Each row was made from one path, in order. Every step used is in the known rows, and no mark comes twice. Write each row's path.
Known rows:
h/t/j/k/e: [ -4   4   7 -32 -45 -33   4 -35 -19  -6 -27  -4   7   2 -12   8  -2 -11
 -32 -13  18 -26  -4  35  74]
y/j/k/e/t: [ 39 -19 -36  25   2  -3  -6 -36 -37   9 -14 -19 -25  -8  25  34  44  32
  35 -10  27  10 -10 -20 -38]
t/j/k: [  8  31 -14 -21  -8   6  13 -54   7 -39  11  -1  16 -10 -25  37  -4 -24
 -15  12   1  -1 -41  11  37]
j/k/h/t/e/u: [ -4   3  13   2  40   5   3 -15  12 -31 -18  25  32  15  49  22  47  11
 -67 -37   6  -4  14 -72  32]
j/y/e/t/h/k: [ 42  13  -2  -6 -21  44 -32  26 -10  44 -23  -2  39 -23 -19 -32 -20 -32
  30  12  -3   5   8  -4 -25]
h/k/j/y/e/t: [ 16  -7   8  -3  -1  56 -44  38 -20  48 -10  24  13 -22   0 -35   4  20
  19  -9 -30   3  34 -24 -16]
y/j/k/h: [ 21  13 -25   0  75  17  18 -13  13 -40  27   2   3  15 -20  53  59 -10
   5  15 -13   4   3 -55   1]
h/t/e: [  1  14   9 -13 -12 -14  24   5  -4  10   0  35 -11  16  -5  24   1  -6
 -44 -27  11  -9   7 -37  24]
e/k: [  1  11   9   0  -2   0  10  -3   8 -11  14 -27 -23  -5  18  40 -21  12
  -6  12 -21 -13 -12  24  -4]
j/y/h: [-18   1 -15 -17  34  15 -11  42  16  -4  44  12   5  -8 -27 -23 -13 -45
  14 -11  -4   2 -13   1  -8]
e/t/h/k/j: [ 39   6  19 -21  -2  13 -27   5 -21  24 -11   9   8  -4   7  28  25 -11
  17  16   6  -2 -14 -46 -20]
u/e/t/j/y/h: [ -4  -9 -13   2  31   2 -11  -7  46 -10  26  27 -10  -9 -24 -54 -48 -12
  38 -26  60  27 -33  69   2]
y/j/t/e/k: [ -3 -13 -33  35  30   0  57 -16  -3  -9  23 -17 -56  35  26  73  27  53
   5  15 -14   3   7 -45 -69]
t/j/y: [ -6  23 -14 -38  -3  13  13 -14  28  -5  17  13  18 -17 -47 -16 -35 -49
   4  17  -3  28 -25  49  18]
y/e/k/h: [ -6  15   9  49  17   3  -4   4  26 -25   5 -53  -2  23   5 -18 -12  46
  -6  40 -43  -5  40  38  -5]
u/e/t: [ 29  -5  11  20  12  -9   3 -12  15   0 -12  24 -36 -20   9  -1 -14   8
  25 -27  56  21 -18   9  -6]
h/k/e/t/j/y: [ 27  -7  19 -42 -34  -4 -11 -30   8  40 -24   2   0  -4  14  -8 -20   2
  14  -7  28  21  -7  76  12]
t/j/y/h/k: [-19   7   0 -52   9  17  -2   5  36  -7  40  15  27  10 -25  -2 -30 -41
  -7  -3  -6  -9 -20  46  29]
k/j/y/h/t: [-37 -14   0 -39  39  18 -33  85  -6  15  36  43   9  -7 -34 -40   1 -34
  -2 -33 -16 -30  24 -37  32]
j/y/e: [ -5  12 -21  16  -8  25  -2  35  -4  17   4   2  18 -20 -47 -55 -22 -26
  11   9 -30  13  21   9 -12]
j/t: [ -2   3   5  10   6  -4   8  -5   5 -25 -10   2 -26  -9  14  19  18  -3
  13  21  -2  11  -1 -39  -9]
e/t/h/k/j/y: [ 42   2  14 -49  18  42 -32  38 -16  47  -4  30  18 -16 -19  14  18 -45
  27  -1   3   1  -9 -45 -20]
t/e/u: [-17  -1 -14  37 -10 -14  26 -30  -3 -11  -2  -3  14   2  43   3  13  19
 -32 -13   0  34 -17 -27 -46]
u/e/k: [  2  -8  17  15  11 -22  39   9  12  -9   8  -2 -45   5  -8  36 -27   6
  -5 -19  17 -21 -11  36   8]
y/h/t/e: [-20   1  -4   0   6 -21   7  20   5  -6  29  21  -6  34   2   2  -1   1
 -36 -32  13 -19   6 -33  15]
h/t/e/k/j/y: [-14  -7  13 -38  24  19  14  58 -16  42  20  43 -22  16 -15  27  -3   3
 -37 -41 -22 -32  27 -34  15]
u/e: [  5  -2  10  12   9 -25  39   7   7 -10   3  25 -32  -1 -34  11  -5 -24
   0 -18  33   4 -11   8  12]

Which path is each row?
[ 24  -6  23 -15 -56 -27  -7 -64   3  17 -33 -24  -8   6  41   7 -12  36
   4   7  29  15 -12  74  12]
h/k/e/t/j
[-54 -28  -9  10 -34 -37 -24 -32 -12 -33 -16 -32  44  -2  48 -41  -4  18
 -33 -30  16 -22 -12  40  41]
y/h/t/j/k/e/u
[-25 -23  17  -4  32   4 -12  33  -9 -18  20  13 -23  25  22  22  44  15
   3   3 -20 -28  16 -66  -5]
y/h/k/j/t
[ 36 -16  31  -5 -37 -20 -14 -22 -15  31 -35 -11 -24   2  52  22  13  32
   7 -12  28   2   6  20  -5]
h/k/e/t
[  5   3   2 -46  10  33 -36 -16  42   3  24  13  20  -8  15 -14 -36  -7
  20  -9  17  10 -26  46   9]
e/t/j/y/h/k
[-26  -6   5  12 -20 -14  12  -7  -4   3 -18  19  23  -5  51  -3   2  16
 -51 -36   3   7   4 -37   0]
h/t/e/u
[-10  28  24 -32  13 -16   0 -23  52 -34  -3   8  23  15 -12 -15 -16  -6
 -26  22   4   9  14  36  73]
k/h/t/j
[-20  21  17  17 -10  -5 -10 -15  42 -29 -10 -41  21  18   0 -39 -48  47
 -27  35 -36 -15  45  78  56]
y/e/k/h/t/j
[-11  -2 -11  58  -7   6  -4  26 -34  -5 -12 -53 -11  12 -18 -17   9  26
  22  56 -48 -20  28 -28 -45]
y/e/k/j/t/h
[-10   0   9   1  10   1   1  15 -12  -4  21 -17 -28   2   5  33   4  25
  -5  11 -37 -21   1  -2 -11]
e/k/j
[ -2  28   3 -45 -21   7  -2 -31   6 -28  -8  21  26 -19 -18  30 -15 -26
 -33 -12   5 -23 -21   1  81]
h/t/j/k
[-25 -26   1  41 -39 -47   4 -17 -22   0 -32 -38   9 -10  50 -32  14  18
  -6   0   1  23  -1  29 -32]
k/e/u
[  2 -10  18  -7  18   1  37   4 -22   7   0  37 -39  42  14  63  62  25
 -28  -5 -10  -8  21 -92 -16]
h/k/j/t/e
[-46 -36  -2 -10 -27 -24  -4  -7  10   5   2 -24  43   9  35 -48 -16  -5
 -12 -17   3   7  -6  80  -5]
t/j/y/h/k/e/u
[ -52   -1  -13   10  -44   19  -23    6   13    7  -28   -1   76  -47
    3 -102  -56   -3  -19   -4  -31   19   22   51   24]
h/t/j/y/e/u
[ -8  -7 -30  21  25   1  26  -3  -1 -18   8   0 -28  -4   6  32  33   8
  34  27 -13  19   4 -54 -41]
y/j/t
[  0 -22  14  29  33 -23  36  33 -20 -11  -5  -2 -51  19 -28  28  15  -4
  23  15  15 -26   0 -28 -21]
u/e/k/j/t/h
[ 33  18 -27  25 -14  37 -36  21  -9  32 -17 -16  32 -32 -33 -66 -26 -31
  47  26   3  28  -2   3 -45]
j/y/e/t/h
[ 19  -2  -6 -14 -28 -13 -12 -36   8  25 -19 -12  -6 -16   0 -41 -26   4
  32   6  34  45 -15  82  -7]
k/e/t/j/y
[ 18  12 -12  52 -29  18 -34 -18  -3   5 -17 -22   4 -29  19 -47 -18  43
  28  18  -4  23   9   9 -30]
y/e/t
[ 32  22 -22  54 -34  10 -31 -13 -14   8 -23 -41  23 -20 -12 -46 -17   4
  39  38   4  26  -5   1 -48]
y/e/t/h
[  1   3  -4  11  16  -9   5  19 -25 -12  -5  -3 -12   6 -32  10  42 -31
  25  42 -10   4  -4 -72 -31]
k/j/t/h
[-13 -25  14   1 -19 -41   4  11 -13   5  10 -23 -14  36  18   8  16   3
 -11 -12   7 -27  10  25   4]
y/h/k/e
[-11 -19  18  17  25 -20  32  27 -10  -2  19  12 -51  10 -22  26  -3  20
  -4 -19   2 -26   3  12   4]
u/e/k/j
[ 13   9 -40  -2  29  20  22 -11 -18 -19  23   5   0 -12 -18  60  36 -17
   6  -1 -13  -6 -20 -55 -10]
y/j/k
[ 15  12  14 -29  -5  -2   8  25 -26  12   5  10  15  15 -35  39  31 -45
  -9  19 -18 -21  -7 -47  -1]
t/h/k/j
